Known rows, with every way that one mark hangs from another:
lubuz[duna[gevo] gune[gavof]]: [ 14 -10  -4  -8  -9  11  19  -2  -8  15  -2   5   2   1  16  -9   6  -8
   0  15  13  14  12   8   4]
nitam[bosu[duna[gavof gevo lubuz]]]: [-12 -12   8  -6 -13  -4  38 -11   4   3   2  -3   5  -1 -10  12   3 -12
 -18   3   2   3  11   0  -4]
gavof[duna[lubuz[gune]]]: [  1  -3   3  -1  -7   6  15  -2   3  -1   3   2   4   3  11  19   6 -10
   3  -2   4   5  17  -3   5]
lubuz[gune nitam[bosu]]: [  0  -3  -1 -12   1   5  13   0   6   2  -5   0   6   3  23   7  15  -7
  16  -8  -2  19  14 -11  -3]
gune[gavof[nitam]]: [  0   0 -10  -3 -12  13  10  -7  -1   1  -6  -9   3  -5   0   5   9  -7
   0  12   3   4  -1  -8   0]
duna[gevo lubuz]: [  0 -13  -2   5  -4   3  16  -2   1   2   6   0   2   0  -4   7  -8  -5
 -17   3   6  -6   4  10   1]
gavof[duna[gevo] nitam[bosu lubuz]]: [ -6  -6   3 -11  -2  25  44 -13  14 -11  -2 -13   7   2   3  23   7 -10
   8   3   4   6  -1  -2   1]
bosu[nitam[lubuz[duna[gavof]]]]: [ -9  -9  -4  -8 -13  -4  33 -11   4   6   7  15   1  -7  18   1   3 -12
   7   1  -1   0  19  -8  -3]
gevo[duna[gavof[nitam[bosu]] lubuz]]: [-16  -2   3  -6  -6  12  38 -15  10 -11   1  -7   8  -2   5  26  19 -18
  -4   3   1   7  15 -19  -5]
gune[gavof[duna nitam]]: [ -1   4  -5  -5 -13  22  19  -7   1  -3  -5 -10   3  -3  -3  10  13 -12
   5  12   5   6  -1 -13   1]
gune[gavof[duna]]: [  1   6   1  -5 -10  12  12  -3   0   1  -4  -2   1  -3 -10  -1   8  -6
  -2  13   6   4   1  -5   1]
gavof[duna[gevo lubuz] nitam]: [ -3 -11  -2   2  -8  20  30  -6   5  -7   5 -10   3   2  -1  24   2 -16
  -5   2   8  -3   3  -2   2]
lubuz[duna[gavof] gune nitam[bosu]]: [ -2  -6   0 -18  -6   6  30  -4   2   6  -5   7   4   1  33   4  24 -17
  17 -10   0  24  24 -16  -9]
gavof[duna[lubuz[gune]] nitam]: [ -1  -5  -3  -2 -10  16  21  -6   5  -5   1  -6   6   3  18  30  12 -16
  10  -4   4   7  15 -11   5]
nitam[bosu lubuz]: [ -9   1   4  -7   2   4  21 -11  11  -4  -1  -2   6  -3   4   9   2   2
   5  -2  -5   2   4  -1  -1]
lubuz[duna[gevo] gune[gavof] nitam]: [ 13 -13  -9 -12 -11  15  23   2  -5  17   0  10   2  -1  23 -11  10 -13
   5  10  13  17  19   2  -1]
gavof[duna[gevo lubuz] nitam[bosu]]: [ -7  -8   4  -2  -5  23  39 -12  11 -12   0 -15   7   2   2  28   8 -17
   0   0   5   5   3  -7  -1]
bosu[duna[gavof] nitam[lubuz]]: [-14  -8  -2 -10 -20 -15  29 -11   6   8   7  11   3  -6  -1   4  -1  -8
   1   5  -4  -3  17  -7   1]
gune[gavof]: [ 1  2 -4 -2 -8  4  4 -3 -3  5 -4 -1  1 -5 -6 -6  4 -1 -7 13  3  2  0  0
  0]
gune[gavof[nitam[lubuz]]]: [ -5  -3 -12  -6 -13  15  22 -12   5   1  -2  -5   5  -9   2   9   4  -4
   0  12   0  -2   2  -4   2]
gevo[duna]: [ 0  5  4 -3  5  4  6  0  3 -2  5  6  0  2 -2  0  4 -2  3  9  6  2  8 -4
  2]
duna[gavof lubuz[gune]]: [ -3 -12  -4  -4 -12  -7  15  -4  -3   4   0   2   5  -1  12  17   9 -10
 -12  -3   1   5  17   0   1]
bosu[gune nitam]: [  2 -11  -3   4  -7 -20   8   0   0   6   0   6   6   1  -1   6  -1   1
   2   8  -2   8   8  -4  -3]
gune[gavof[duna[lubuz]]]: [ -5   2   0   1 -14  11  20  -7   2   0   2   0   2  -6  -9   8   4  -9
 -10  11   5  -3   9  -6   1]
gevo[duna[gavof]]: [-4  0  4 -8 -2  0 15 -2  0 -1  2  5  1  0 -5  3 11 -7 -6  9  5  4  9 -5
 -1]

Rows:
[ -9  -5   6   1  -7   6  36 -12   9 -11  -3 -12  11   2   1  36  13 -10
   5   0  -2  12  10 -15  -6]  gavof[duna[lubuz] nitam[bosu[gune]]]
[ -3  -6   1  -2  -1  -1  19  -7   4  -6  -9 -12  10   3   3  22  12  -1
   8   2  -4  17   1 -10  -7]  gavof[nitam[bosu[gune]]]
[ -5 -11  -5  -1 -23 -11  24  -4   0  14   6  10   7  -7 -12   4   1  -5
  -9  13  -1   4  23  -8  -6]  bosu[duna[lubuz[nitam]] gune[gavof]]
[-7 -6 -1 -9 -9  2 30 -9  1  3  5 11  0 -6 12  1  4 -7  2 -2  0 -1 13 -1
 -4]  nitam[lubuz[duna[gavof]]]
[-15  -3   3 -10  -4   7  36  -8  11  -4   4   6   5  -4   5  13  17 -17
  -5   0   1   8  23 -18  -8]  gevo[duna[gavof lubuz[nitam[bosu]]]]
[ -7  -9   4  -6  -3  18  38  -4  12  -5   3  -2   5   0   2  15   6 -16
  -2  -3   5   6  11  -7  -5]  gavof[duna[gevo lubuz[nitam[bosu]]]]
[-11 -10  -7   0 -14   5  23 -10   2  -5   1  -7   4  -5   5  23   9 -15
 -10  -3  -1  -2   7 -10  -4]  duna[gavof[nitam] lubuz]
[  0  -8   2 -10   2  16  30  -2   6   3   1   4   1   1  18  -6   7 -12
  11  -4   5  13  11  -6  -8]  lubuz[duna[gevo] nitam[bosu]]
[ -5 -20  -8  -1 -14   9  30  -8   0  -2   1  -9   3  -2   0  22   5 -15
 -20   2   5  -2   3   1  -2]  duna[gavof[nitam] gevo lubuz]
[ 0 -9 -7 -6 -8 -7 15 -6  6  8  3 10  6 -1 21  9  0 -3 12  3 -1  5 18  0
  7]  bosu[nitam[lubuz[gune]]]
[  0 -10  -8  -2  -7   2  11   1   4   6   4   8   4  -1  21  11   5 -10
   3  -7   1   6  23  -6   0]  duna[lubuz[gune nitam]]
[  3  -3  -4  -3 -14   8  23  -5  -1   0  -7  -9   8  -1 -10  17  14  -6
   2  17   4  13   1  -9  -3]  bosu[gune[gavof[duna nitam]]]
[-10 -16  -2  -5 -10  11  39 -13   6  -7  -3 -15   7  -2   2  26  11 -17
 -15  -1   2   5   3  -4  -5]  duna[gavof[nitam[bosu]] gevo lubuz]
[  2  -6  -7  -1 -14   2  10  -6  -2   9  -1   2   6  -4   8   7   6  -6
 -10  10   4   5  16   1   5]  duna[lubuz[gune[gavof]]]
[ -2 -12  -2  -2  -7  16  29   1   7   0   8   3   1   0  -1  10   0 -15
  -6  -1   8  -2  11  -1  -2]  gavof[duna[gevo lubuz[nitam]]]
[  3  -6  -9 -10 -16   2  27 -11   2  15   3  16   5  -6  29  -4   5 -10
  15  14   4   9  27  -5   5]  bosu[nitam[lubuz[duna gune[gavof]]]]
[ -1 -11  -9  -2 -17 -15  24  -8   3  11   0   9   9  -8  -5   4  -1   3
  -5  22  -1   5  12   1  -1]  bosu[gune[gavof] nitam[lubuz]]
[-1 -9 -3 -7 -6 22 35 -7  9 -6  3 -7  4  1  0 19  1 -9  4  5  6 -1 -1  3
  4]  gavof[duna[gevo] nitam[lubuz]]
[ -4  -6  -4 -10  -9   6  22   0  -1   5   3  11  -2  -4  17  -5  12 -15
   7  -7   1   7  16 -13 -10]  lubuz[duna[gavof] nitam]
[ 11 -10  -6 -14 -12  18  24   4  -1  11  -3   2   4   1   5   1  12 -13
   0  13  13  16  11   2   3]  lubuz[gune[gavof[duna[gevo]]] nitam]
[ -2  -7   6  -9   2  12  38 -11   8   0   3   4   4  -1  13   1  -1  -4
   6   1   4   4   8   6  -2]  nitam[bosu lubuz[duna[gevo]]]
[ -3 -19  -5  -9 -13  -1  41  -9   3   9   7  13   1  -4  14  -1  -1 -13
  -2   6   5   0  15   3  -2]  bosu[nitam[lubuz[duna[gavof gevo]]]]
[ 1 -8 -5 -7 -8 -2 23 -8  5 10  7 16  4 -1 35  3  2 -8 22  0  1  7 27 -4
  4]  bosu[nitam[lubuz[duna gune]]]
[ -7  -5   3 -20 -12  -5  26  -4   4   8  -5   4   6   1  14   7  19 -14
  11  -6  -3  21  22 -15  -4]  lubuz[gune nitam[bosu[duna[gavof]]]]
[ -6   4  -4  -7  -8  16  19 -13   4  -4 -11 -14   7  -5   3   9  15  -8
   4   9   0  11  -2 -14  -3]  gune[gavof[nitam[bosu]]]
[  2 -24  -9  -8 -14   2  27   2  -1   9   2   5   5   0  13  13   8 -16
 -16  -3   7   8  20   4  -2]  duna[gavof gevo lubuz[gune nitam]]
[-10  -3  -1  -5 -13 -11  20 -10   9   7  10  12   2  -4   2   1  -8  -3
  10   5  -4  -6  17  -6   4]  bosu[duna nitam[lubuz]]
[ -2 -12   3  -9 -13  -6  21  -2  -4   8   2   1   0   2 -13  -1   0  -7
 -14   7   5   2   3   6   0]  bosu[duna[gavof gevo]]
